Each row comes from the steps of one path. Every step used is in the known rows, and no mark comes twice. Write the path behind each row, first mark first.
Known rows
lerup-pamod-poka: [ 39 -15 -55 -13 -12  22  33  -5   2  10 -37  30  23  -6 -18  10  30   0
  27  12 -46 -32]
pamod-zuluzo-mozi-lerup-fekur-koba: [ 35  18  35   7  26 -11 -33 -14 -34  30   9  -1 -18   4  11  -4   2 -49
  11  18  30  18]
poka-pamod-zuluzo-fekur-koba: [-41   9 -34  -3 -51  53  -6  -9  21  74   8 -11 -17 -74 -13  19  -1 -48
  43 -20  37 -10]
fekur-lerup-pamod: [  4  27 -21 -43 -39  -8  53   2  13  -5   7 -19  17  35 -10 -13   8  43
 -50  27 -59   3]
maza-zuluzo-fekur: [-59  26   2  -8  60   4 -17  31  12   2   0  -2 -32 -23  38  -1 -48  27
 -22   5  32  11]
poka-pamod-zuluzo: [-19 -32 -21 -18 -36  18 -29 -21  -2  44 -21 -10 -10 -48 -33   5  54 -11
  19 -44 -13  10]
pamod-poka: [ 32   3 -44   0 -23   4 -18  -9 -29  38 -30  43  12  -2 -19  17  37  23
  11  -1  -1 -54]
lerup-mozi-zuluzo-pamod: [ 11 -24  26  31  30  -7  -8  -7  69 -13   2 -34   8  27  25  29  22  20
 -10 -10 -13  17]
poka-pamod-zuluzo-mozi-lerup: [  3 -62  28  20 -34   4  -6 -33 -32 -14 -18   1 -13 -16 -17   0  40 -41
  42 -33  -1   8]
mozi-zuluzo-pamod-poka: [ 15 -19 -39  60 -49  -7 -20 -25  -9  21 -36  10  -6  21  16  36  51 -31
  32 -31  18 -30]
fekur-zuluzo-mozi-lerup: [ 28   3  59   9  27  -7 -27   1 -31 -47  36  23 -18  31  27 -41  -1  20
  32   8  21   7]
maza-lerup-pamod-poka: [ 12  11 -75 -18 -43 -15  41  22 -14 -26   5  25  39  11 -43   7  -9   3
 -21   1 -58 -49]
poka-pamod-zuluzo-mozi: [ -4 -47  13   9 -56  14 -40 -35   2   6 -14  -9 -28 -30  -7  13  54 -31
  38 -52  -5 -12]
zuluzo-fekur-koba: [ -8  68 -25 -14 -36  24   2  12  36  78  35  -7 -11 -37  20  24 -45  31
  10  24  48 -38]
maza-lerup-fekur-zuluzo-mozi: [ 16  67  33 -30   8 -28 -56  42 -18 -31  81   0  -4  12 -16 -57 -24  18
 -45 -18  17 -11]
maza-lerup-pamod-zuluzo: [-27   3 -60 -29 -24 -25  12  11   6 -12  -5  -9  27   9 -30   3 -20   2
 -48 -14 -59   7]
lerup-mozi-zuluzo-fekur-koba: [-25  24  13  11  89  35  13  25  72  16  37 -25   1  -7  11  45 -52  11
 -13  29  46  -1]
mozi-lerup-pamod: [ 36 -26   1 -21  19 -15  64   4  -9 -17 -11   2  30  14 -16 -17  -6  41
   5  27 -53  30]
lerup-pamod-zuluzo-fekur: [-34 -14 -47  -8   9  32  22  -2  33  29 -54   3  20 -32  12   4 -41 -10
  10   5   7  23]
poka-pamod: [ 10 -18  -3 -28 -52  10  -6  -5   8  32  19 -12  -9 -42 -33  -4  51  37
  16 -39 -29 -14]
maza-zuluzo-mozi-lerup-pamod: [  7 -32  50   9  82 -21  27   8 -11 -87  11   4 -38  29  48 -10  -9 -16
   7  21 -49  28]

Write each row's path
[ 32  22 -31  17 -62  19 -45 -13  -5  19   6  39   0   0  31 -24  46 -24
  61 -16  14 -30]
fekur-zuluzo-pamod-poka
[ 11 -41 -16 -11  36  -9  44 -10 -23  -6 -49   4  30   8 -12  -9  -4  -1
   8  20 -44  49]
mozi-lerup-pamod-zuluzo
[ 21 -40  46   3  -4   9 -17 -16 -41   0 -11 -10  -7 -35 -30 -28  32 -52
  30 -28  14  26]
poka-pamod-zuluzo-mozi-lerup-fekur
[ 48 -19  47  18 -11 -37   5 -17 -30 -34   4  12  -5  35  12  -2   4  42
   8   8  -5 -13]
zuluzo-mozi-lerup
[-77  49   3 -15  35  -2   7  36  -3 -14  11  -8 -27  10  30 -11 -55  22
 -58  26  29   9]
maza-zuluzo-fekur-lerup
[  6   3 -27  28 -23  -8 -32  -8  -1  -2 -17  20 -30   1  47   8  48 -40
  22 -11 -25 -19]
maza-zuluzo-pamod-poka
[-13  -7 -30  -6 -40 -28   7  -4   7 -46   3  -9  10  26  -6  10 -18 -21
 -28 -19 -50 -12]
maza-lerup-pamod-zuluzo-mozi
[ 49  17  35 -32  47 -28   5  20 -45  26   2  -3  24  -7 -35 -48 -10  54
 -25  20   8  40]
mozi-lerup-fekur
[ 19 -31  -1  45  24  11  -5 -13  41 -16 -19   0  21  24  10  40  33 -21
  16  -3  -1 -11]
lerup-mozi-zuluzo-pamod-poka
[-26  15  24 -13  57 -11  18  12  22 -29  15 -33  12  59 -14  15  -2  43
 -81  26  -7  15]
fekur-lerup-mozi-zuluzo
[-74  39  21 -19  80  13  22  43  32 -41  19 -11  -8  12  30  -3 -65  20
 -69  45  16  21]
maza-zuluzo-fekur-lerup-mozi
[-46  49 -16   3  41  -1  24  48  50 -19  72 -26  17  12 -17  42 -79   7
 -51  18  28 -20]
maza-lerup-mozi-zuluzo-fekur-koba
[ 69   2  69   1  24 -32  -8   1 -37 -16  16   0   1  15  -3 -33  -5  27
  -6  12  16   9]
zuluzo-mozi-lerup-fekur
[ 72  34  65  -4  12 -21  -2   3 -28  10  54  -5 -17   6   7 -15  -2   3
  10  28  16  -8]
zuluzo-mozi-lerup-fekur-koba
[ 12 -32  23  27   4 -28 -26 -33 -43 -12 -41  13  -7  25  13   7   8 -10
   7  -4   9  14]
pamod-zuluzo-mozi-lerup
[  0 -10  -3  44 -44 -29 -24 -22  21  20  -9 -25 -21  23  29  24  38  10
   4 -40   8   2]
mozi-zuluzo-pamod
[ 47 -21  22  20  30  25  16   2 -39 -68  12  55   2  25  17 -35   4 -39
  68  22  -1 -15]
fekur-zuluzo-mozi-lerup-pamod-poka
[-64   0 -27  -8 -71  35  11 -10  -6  32 -23 -10   4 -41 -28  -3  -6 -24
  -2 -22  35   3]
poka-pamod-zuluzo-fekur-lerup
[-49   9 -36   1  -6  13 -29  -9   4  59 -52  10   8 -29   7   8 -36  10
  -6  -8  57   8]
pamod-zuluzo-fekur
[-59 -13  -3 -14 -17  51  24   1  28   5 -11 -18  24 -36 -30   2 -18 -24
 -11   1  25  16]
poka-pamod-zuluzo-fekur-lerup-mozi
